What can hang from each mark:
dini: teler
teler: dini nopes siti tebab
biza: dini siti
kosi: dini tebab
siti: kosi teler
nopes: kosi teler
tibi: biza kosi teler
tebab: kosi teler

Every row comes from one small tree of marks. The marks that hang from a mark follow it in brackets, in alphabetical order. Every link used is in the known rows. Which tree was each row made from?
Known rows:
siti{teler}: [ 10  24   1   7  -2   0  20   4  15  10   0  35 -16  21   8   1  23  -9
   6  11   1 -17  18  14 -14  25   9 -11  14  -6  26 -12]
tibi{biza{dini}}: [ 20  20  -1  12   7 -10  23   2  16   4  -5  22  -2   7  10   1  16  -8
   0  -6   3 -22  -1  18  -7  26   7 -16  21  -3  14 -13]
nopes{teler{dini}}: [ 13   9   1  11  -1 -12  14  13   8   7   1  21 -19  -1  11  -9  36 -12
  15   9   0 -20 -11   8  -9  -2  24 -13  18   2  30 -14]
dini{teler{siti}}: [  7  15  10  12  17   2  24   0  18  13 -12  16 -21  11   4   9  29  -6
   4   7  11 -34   4   5 -22  23  24 -15  25  -1  36 -25]
teler{dini nopes siti tebab{kosi}}: [ 39   6  21  11 -18 -11  23  18  16  47 -30   6 -20   4 -13 -29  31  -4
  20   1  22 -38  -3   6 -17  -9  19 -28  10   0  45 -16]
kosi{dini{teler{nopes siti tebab}}}: [  6  17   2   9  -7  15  21   4  20  36  -9  11 -12   3   0  -9  15  -3
   9  -1  -2 -33 -16   1 -17   3  25 -29  22  -7  38 -20]
siti{teler{nopes}}: [  6  33   1   4  -7   7  21   6  15  14   3  33 -10  20  -1 -11  23  -9
   6  10   4 -22  17  13 -12  15   9 -17  15  -5  30 -12]
biza{dini{teler{tebab}} siti{kosi}}: [ 22  18 -27  16  -9 -10  12 -14   9   9   3  32 -18 -17  -4  10  10 -19
  -8  22  -7 -30  13  14 -14  19   1 -27  13   7  19 -20]
biza{siti{kosi}}: [ 19  19 -15  13   0 -27  18  -9   9   1   3  40 -20  -6  -6   4  18 -15
  -1  29  -7 -27  24   8 -16  26  -1  -7  14  10  12 -14]
tebab{kosi teler{dini}}: [ 27   2 -17  -5   3 -24  20  18   1   9 -20  37 -20  -9  -2   3  36  -2
  22   0  13 -20   6   4 -10  33  17 -12   6  -2   8  -7]
siti{kosi{dini} teler{nopes}}: [ -1  29 -17   1 -23  -2   7  -5  19  32   8  34  -5  20  -9 -13  15  -9
   8  21  -9 -28  10   1 -13  13  14 -14  -2  -3  21  -7]
biza{dini siti{teler}}: [ 19  19 -18  14 -17  -9  17  -8   6   3   5  46 -12  -6  10   9   8 -16
 -13  14 -15  -8  23  29 -12  14 -12 -18  13  -6  20 -23]
siti{kosi teler{dini}}: [ 14  17   0   8 -13 -19   8  -5  16  23  -1  27 -16  28  -3 -11  28 -14
   9  29   2 -26  20   3 -12  19  16  -6  -6  -5  24  -8]
biza{dini siti{kosi teler{tebab}}}: [ 29  21 -25  15 -28 -14  11 -11   9  19   3  39 -15  -7  -1   4   4 -21
  -8  21 -12 -19  23  23 -13  14 -10 -21   6   5  19 -16]
teler{dini siti tebab{kosi}}: [ 44  -4  19  15 -12 -20  22  14  15  42 -33   7 -24   5  -3 -15  28  -5
  22   1  18 -31  -2   4 -18   4  20 -19  10   1  39 -16]
siti{kosi{dini{teler}}}: [ -2  18 -18   5   2 -11   8  -9  16  21   2  26 -10   9  -5   3  19  -5
   9  18  -6 -33  -1 -10 -15  28  24 -12   6   0  14 -11]
siti{kosi{tebab}}: [ 12  26 -10   7   4 -22  19  -6  13  18  -7  27  -8   7 -15  -4  19  -7
   8  17   1 -29  10  -2 -11  30  17  -7   5  12  11  -7]
tibi{kosi teler}: [  0  23  -5   0  22  -8  39   1  12  -9  -4  28  -8  -8   7  -6  20  -5
   2 -32  18 -21   8  22 -15  52  15   6  30   3  20  -4]
teler{nopes siti{kosi{dini tebab}}}: [ 10  24   2   8 -13  -9  22  -4  17  47 -17  16  -5   7 -18 -19  16   0
   7   6  -5 -34  -2  -1 -17   3  21 -15   7   5  31 -16]
nopes{kosi}: [  4  21 -11  14   3 -21  19   4   9  16  -1  35 -14  -4 -10  -4  16 -15
  -2  13  12 -20   3   0 -13  31  21 -13  11   3  26 -16]
nopes{teler{dini tebab}}: [ 26   9   4  12 -11  -5  15  19  10  18  -3  11 -23  -6   9 -16  32 -14
  20   5   4 -23 -16  10  -8  -8  23 -24  22   4  36  -9]
tibi{biza{siti{teler{tebab}}} kosi}: [ 29  21  -6  12   1  -9  39   0  23 -19 -15  21 -16 -10  12 -24  19 -22
  -5   4  10 -33  20  25  -5  28  -8  -9  33   8  22 -12]
tebab{kosi{dini{teler{nopes siti}}}}: [  4  10 -19  -1   0 -10  17   4  16  22 -13  31  -9  -5  -3   3  23   1
  15   2   7 -34  -4  -5 -19  19  24 -19  12   2  22 -22]
kosi{dini tebab}: [  6  18  -7   6  -3  -6  25   0  11  24  -8  26   1  -1  -1 -11   9  -1
   9   1 -16 -15 -15   0  -7  12  19 -14  12  -2  16 -13]
kosi{dini}: [  3  14  -5   8   0  -6  19   2  12  21   0  32  -5   8   7  -1  13   1
   8   1 -13 -16 -11   1 -13  18  17 -13  16 -12  16 -11]
siti{teler{dini nopes}}: [ 11  25  12   8 -11   2  19   8  14  19   0  27 -12  24   0 -23  31 -12
   8  17   5 -21  11  13 -10   4  13 -17   6 -14  35 -14]

Which tree is each row?
[ 33  14  11  17  -9 -11  20   3  18  44 -21   8 -24   9  -8  -5  18  -5
  14   4   9 -36   5   3 -21  16  17 -16  18   8  34  -9]	teler{siti{kosi} tebab}
[ 19   3  12  15  -5 -13  18  12  10  21 -12  11 -23   3  11 -10  36  -8
  14   3   2 -23 -12  11 -15  -8  26 -13  20   3  42 -20]	nopes{teler{dini siti}}
[ 24  18  10   5  -4  -4  33  12   6  27 -26  14 -12  -1 -11 -21  28  -5
  10  -4   3 -22  -2  11 -10   7  19 -16  12   0  29 -11]	kosi{tebab{teler{dini nopes siti}}}
[ 17  17 -23  11  -8 -14  14 -10  12  12   5  30 -18 -11  -5   0  12 -16
   2  29 -13 -32   9   3 -16  16   5 -16  13   8  17 -17]	biza{siti{kosi{dini{teler{tebab}}}}}
[  4  16  -4   7   2   4  26  -4  17  27 -16  14  -6   1   0  -4  14  -2
   6   2 -12 -26 -15  -1 -14   9  27 -17  15   1  29 -24]	kosi{dini{teler{siti}} tebab}
[  4  27   1   8   8   2  22  -5  20  23 -12  12 -13   9 -16  -8  28  -8
   5  14  11 -43   6   0 -19  16  26 -19  15   9  36 -22]	dini{teler{nopes siti{kosi{tebab}}}}
[ 23   8  -9  11 -20  -5  13   9  16  38 -10   9 -22  -8   5  -5  20  -7
  18   1  -5 -30 -15   4 -17  -4  25 -18  22  15  36 -12]	nopes{teler{siti{kosi{dini}} tebab}}
[ 11  29   1   8   7  18  22   8  19  12   0  15 -17   3  -7  -7  27 -12
   9   9  16 -40   0   5 -14  15  21 -33  26   0  35 -15]	dini{teler{nopes tebab}}
[ 19  15   1   4  15 -22  43  -2  16 -23 -10  14  -9 -14  10 -27  23 -22
  -4 -16  13 -28  11  29  -8  37   3   8  26   5  19 -11]	tibi{biza{siti} kosi teler{dini}}
[ 16  13 -11   1  -9  -2  30   6   7  35 -24  20  -7  -7   0  -6  11   2
  11 -12 -16 -13 -14   6 -11  14  20 -12  15   0  18 -12]	kosi{dini tebab{teler{siti}}}
[  6  17   2  10  14  -5  18  -6  19  17 -12  15 -21  12  -4   9  29  -7
   5  14  10 -40   9   0 -22  27  26 -13  17   4  32 -22]	dini{teler{siti{kosi}}}
[ -5  23 -18   4  -1  -6   9  -8  17  24   5  27  -8   8 -10  -3  20  -5
   9  19  -4 -36  -1  -8 -15  22  25 -16   6  -1  17 -13]	siti{kosi{dini{teler{nopes}}}}
[ -1  27 -20   3  -2  -7  14 -10  17  25  -3  22  -2   2 -17 -11  17  -7
   9  19  -7 -35  -5  -8 -10  16  25 -17   3   7  17 -13]	siti{kosi{dini{teler{nopes}} tebab}}
[ 23  20   7  13 -23   0  19   3  20  58 -16   7 -14   5 -15 -21  13  -2
  14   2   4 -39  -6   2 -20  -1  20 -26  14   3  39 -10]	teler{nopes siti{kosi{dini}} tebab}
[ 20   6   3  12 -10 -21  15   6  11  28 -15   8 -20  -1   0 -14  34 -11
  15  11   0 -28  -9   4 -12  -8  30  -9  10  14  36 -16]	nopes{teler{dini siti{kosi{tebab}}}}
[ 34  13  36  19 -16   1  27  15  16  49 -23  -1 -19  13  -9 -34  28  -7
  14   1  14 -33  -6  11 -16 -14  19 -29  17  -8  52 -13]	teler{dini nopes siti tebab}
[ 11  11 -13   8 -12 -13  16   3  13  30 -10  15 -15  -8   2  -3  22  -6
  14   3 -11 -27 -12   3 -15  -1  28  -9  17  18  30 -17]	nopes{teler{siti{kosi{dini tebab}}}}
[ 31  11   2   6 -17  -9  16  13  17  25 -11  23 -20  13   2 -15  26 -13
  18  13  12 -24  10   9 -11  11  11 -19   3  -3  30 -11]	siti{teler{dini tebab{kosi}}}
[ 11  24 -22   7  -2 -18  26   8   4  16 -12  31 -14 -16 -17  -7  16 -16
   2   6   8 -17   0   2  -7  32  22 -13   9  10  20 -14]	nopes{kosi{tebab{teler}}}
[ 27  19   3   4 -22  -1  15  14  17  28  -9  23 -15  11  -6 -25  28 -13
  17  12  14 -29  10   9 -10   3  11 -26   3  -4  34 -11]	siti{teler{dini nopes tebab{kosi}}}
[  1  34 -20   0 -24  -3  12  -7  20  36   0  27   1  12 -15 -21  11  -9
   8  20 -11 -27   7  -1  -8   9  15 -15  -4   5  19  -9]	siti{kosi{dini tebab} teler{nopes}}
[  9  28 -18   2  -2  -4  26  16   2  15  -6  36 -15 -12 -13  -7  24 -10
   5  -2  12 -21   3   9 -11  29  18 -19  16  -2  19  -8]	tebab{teler{nopes{kosi}}}
[ 12  16 -19  15   2  -6  19 -10   6  -5   5  39 -14 -16   7  16  13 -17
 -14  15  -9 -19  13  21 -14  18   0 -23  19  -3  20 -29]	biza{dini{teler} siti}
[ 18  17 -25  16 -11 -26  12 -14   4   8   4  44 -11 -13  -2  11   7 -14
 -10  19 -14 -18  18  18 -14  21  -6 -15   8   3   9 -17]	biza{dini siti{kosi}}
[  0  25  -9  10   6   8  17  -2  11  10   4  29  -4   0   1   5  19  -8
  -4   0   5 -24  -1  14 -13  17  15 -30  18  -8  26 -21]	biza{dini{teler{nopes}}}
